Known rows, with every step that occurs
J, V, W: -1.93 +2.30 +2.95 +1.31 -5.14 +2.00 +0.99 -2.52 +0.17 +4.95 +1.34 -3.45 +0.04 +1.38 +1.96 +0.87 +2.47 +0.78
V, W, M, J: -2.08 +1.89 +5.00 -0.71 -1.33 +2.32 +0.27 -4.04 -2.73 +3.86 +0.41 -2.58 -5.91 +5.32 +2.62 +1.16 +2.23 +2.21
B, J, V: -3.72 +2.34 +2.30 +2.12 -2.90 +2.09 +2.32 +1.01 -1.00 +5.26 +0.89 +0.35 +0.96 +2.67 +2.70 +1.33 +3.18 +1.80
P, V, L, M: -2.21 +2.18 +4.04 -3.25 -2.62 +0.59 +0.33 -0.07 -1.77 +5.29 +1.36 -2.65 -3.18 +1.73 +5.42 +1.45 -1.53 +3.63
B, J, V, L, M, P: -3.18 +3.05 +4.45 -1.73 +1.65 -0.87 +1.07 +2.28 -1.66 +5.36 +1.13 +0.26 +2.56 +3.72 +5.90 -0.73 +0.67 +4.63
W, M, P, V: -0.98 +2.12 +3.60 -3.14 -2.22 +1.98 -0.20 -0.96 +2.03 +5.01 +1.18 +0.42 -7.34 +1.72 +2.72 -0.82 -0.46 +5.17
P, M, J: -3.50 +2.11 +5.22 -1.18 +0.11 +3.06 +1.52 -2.80 -3.46 +5.01 +0.43 -1.79 -3.53 +5.79 +2.22 +1.16 +2.77 +2.42
W, M: -1.87 +2.02 +2.34 -1.26 -3.51 +2.88 +1.26 -1.80 -0.59 +3.53 +0.34 -2.03 -5.17 +4.31 +2.54 +2.50 +2.28 +3.47
M, P, V, L: -2.09 +1.92 +3.23 -3.67 -1.44 +1.00 +0.63 -0.36 -1.46 +4.56 +2.04 -2.54 -4.71 +0.06 +4.53 -0.96 -0.77 +3.46
J, V: -2.61 +2.12 +2.01 +1.26 -4.10 +2.87 +2.46 -0.19 -0.24 +4.79 +1.08 -1.85 +1.60 +2.19 +2.31 +2.31 +2.01 +1.44
M, J, V, P, Q: -2.98 +2.27 +5.21 +0.88 +1.41 +1.35 +3.08 -2.27 -4.23 +5.25 +1.64 -1.66 +4.36 +3.48 +2.71 +1.79 -1.03 +1.82
W, V, L: -3.07 +1.50 +2.68 -1.97 -3.58 +2.35 +1.81 -2.12 -2.94 +4.25 +1.42 -4.48 -2.13 +2.36 +5.31 +2.61 -0.15 +2.09
P, Q: -3.01 +2.51 +2.34 -0.49 -3.29 +2.13 +2.59 -1.50 -3.14 +4.49 +1.36 -3.99 -4.37 +2.32 +1.39 +2.94 +1.82 +1.85
W, V, P, M: -1.95 +2.50 +4.85 -2.89 -2.33 +2.16 +0.15 -5.72 +0.51 +5.13 +0.99 -1.73 -0.40 +3.46 +3.68 -0.09 -0.39 +3.69
L, M, P, V, J: -2.41 +2.76 +5.03 -2.84 +1.52 +0.78 -0.17 +0.66 -0.75 +4.95 +0.56 +1.29 -1.30 +3.14 +4.64 -0.05 -1.32 +4.12
W, V, P, M, J: -2.84 +2.22 +6.65 -2.24 +0.94 +2.55 +0.51 -5.65 -1.94 +5.38 +0.78 -0.72 +0.64 +5.18 +4.06 -0.07 -0.78 +3.24
L, M, J, V, P, Q: -2.70 +3.05 +6.58 -0.22 +2.55 +0.28 +2.01 -1.59 -3.38 +5.83 +1.16 -0.64 +6.13 +4.77 +3.60 +1.75 -2.15 +3.19
M, J: -3.81 +2.08 +3.45 +0.39 -0.56 +3.37 +1.97 -1.13 -3.89 +3.78 +0.54 -1.85 -1.10 +4.33 +2.54 +1.97 +2.72 +1.01
L, M, P, Q: -2.38 +3.78 +4.12 -2.94 +0.16 +0.36 +0.83 -0.35 -1.10 +4.97 +1.12 -1.79 -2.36 +3.22 +2.24 +0.59 +0.45 +4.50
B, J: -3.97 +2.62 +1.94 +0.49 -2.59 +2.24 +1.51 +0.02 -2.20 +3.98 +0.51 -0.47 -2.97 +3.10 +2.64 +0.98 +4.16 +1.86

Rows
-1.64 +2.18 +3.24 -0.92 -5.94 +2.01 -0.58 -3.18 +0.36 +5.24 +1.64 -3.00 -6.27 -0.40 +1.91 -0.26 +1.11 +1.36 | P, V, W
-2.12 +2.83 +4.20 -2.50 +0.45 -0.12 +1.27 +0.88 -0.92 +4.90 +1.36 -2.00 +3.36 +3.20 +5.47 +0.31 -0.42 +4.28 | J, V, L, M, P
-1.53 +1.48 +5.76 -1.26 -2.38 +2.18 -0.53 -3.66 -1.22 +5.45 +1.08 -1.36 -8.24 +3.08 +2.68 +0.28 -0.09 +2.73 | P, V, W, M, J
-2.53 +2.05 +6.47 +0.41 -1.26 +2.02 +1.01 -4.09 -1.83 +6.35 +1.15 -2.48 -1.42 +4.58 +2.07 +0.13 +2.22 +1.56 | P, M, J, V, W
-0.92 +1.94 +3.59 +0.27 -4.88 +1.79 +0.71 -3.11 +0.94 +4.93 +0.98 -2.75 -3.18 +3.20 +2.33 +1.45 +1.63 +2.63 | J, V, W, M
-1.78 +1.81 +5.27 +0.05 +1.19 +2.14 +1.78 -2.58 -1.69 +4.26 +0.62 +0.25 +3.35 +5.46 +3.96 +1.33 -0.84 +3.39 | W, M, J, V, P
-2.83 +2.00 +4.67 +1.85 -1.92 +2.37 +1.40 -2.52 -2.29 +5.17 +1.14 -2.57 +0.95 +3.18 +2.30 +0.89 +2.13 +0.27 | M, J, V, W
-0.80 +2.70 +3.77 -2.58 -2.29 +1.21 -0.84 -3.69 +0.98 +3.55 +0.86 -2.50 -6.74 +3.17 +2.27 -1.26 +2.28 +3.96 | V, W, M, P
-3.86 +1.74 +2.59 +0.64 -1.75 +0.96 +2.87 +1.12 -3.78 +4.88 +1.33 -1.84 +0.47 +2.81 +4.97 +1.69 +2.10 +1.98 | B, J, V, L
-3.42 +1.33 +5.91 -0.99 +0.88 +1.77 +2.85 -1.75 -5.07 +5.83 +1.32 -3.17 +0.00 +5.50 +4.61 +1.79 +0.69 +2.44 | P, M, J, V, L
-2.36 +3.11 +3.79 -4.12 +0.72 +0.01 +0.28 -0.10 -2.10 +3.67 +0.94 -2.81 -0.54 +3.55 +5.34 -0.05 +0.54 +4.38 | V, L, M, P
-3.21 +1.88 +5.60 +0.51 -0.32 +2.93 +2.32 -1.77 -2.26 +6.25 +0.85 -0.84 +0.44 +5.36 +2.41 +1.52 +1.71 +2.32 | P, M, J, V
-1.28 +2.68 +3.82 -2.23 -3.65 +1.27 -1.27 -2.77 +1.62 +5.13 +1.89 -1.95 -5.86 -0.83 +2.03 -2.67 +0.89 +2.58 | M, P, V, W
-1.97 +2.48 +2.97 -2.21 -2.62 +2.17 +0.12 -0.39 +1.20 +4.98 +1.58 -0.34 -4.22 +0.03 +2.34 -1.32 +0.46 +3.34 | M, P, V
-2.77 +2.27 +3.99 -3.10 -2.40 +1.21 +0.72 -1.40 -2.00 +4.85 +0.90 -3.37 -0.27 +3.60 +6.14 +2.68 -1.30 +3.50 | W, V, L, M
-2.64 +1.99 +3.80 -1.78 +0.38 +1.89 +0.89 -0.10 -1.55 +4.32 +0.99 +0.18 -3.07 +1.77 +3.81 -0.12 -0.11 +2.67 | M, P, V, J
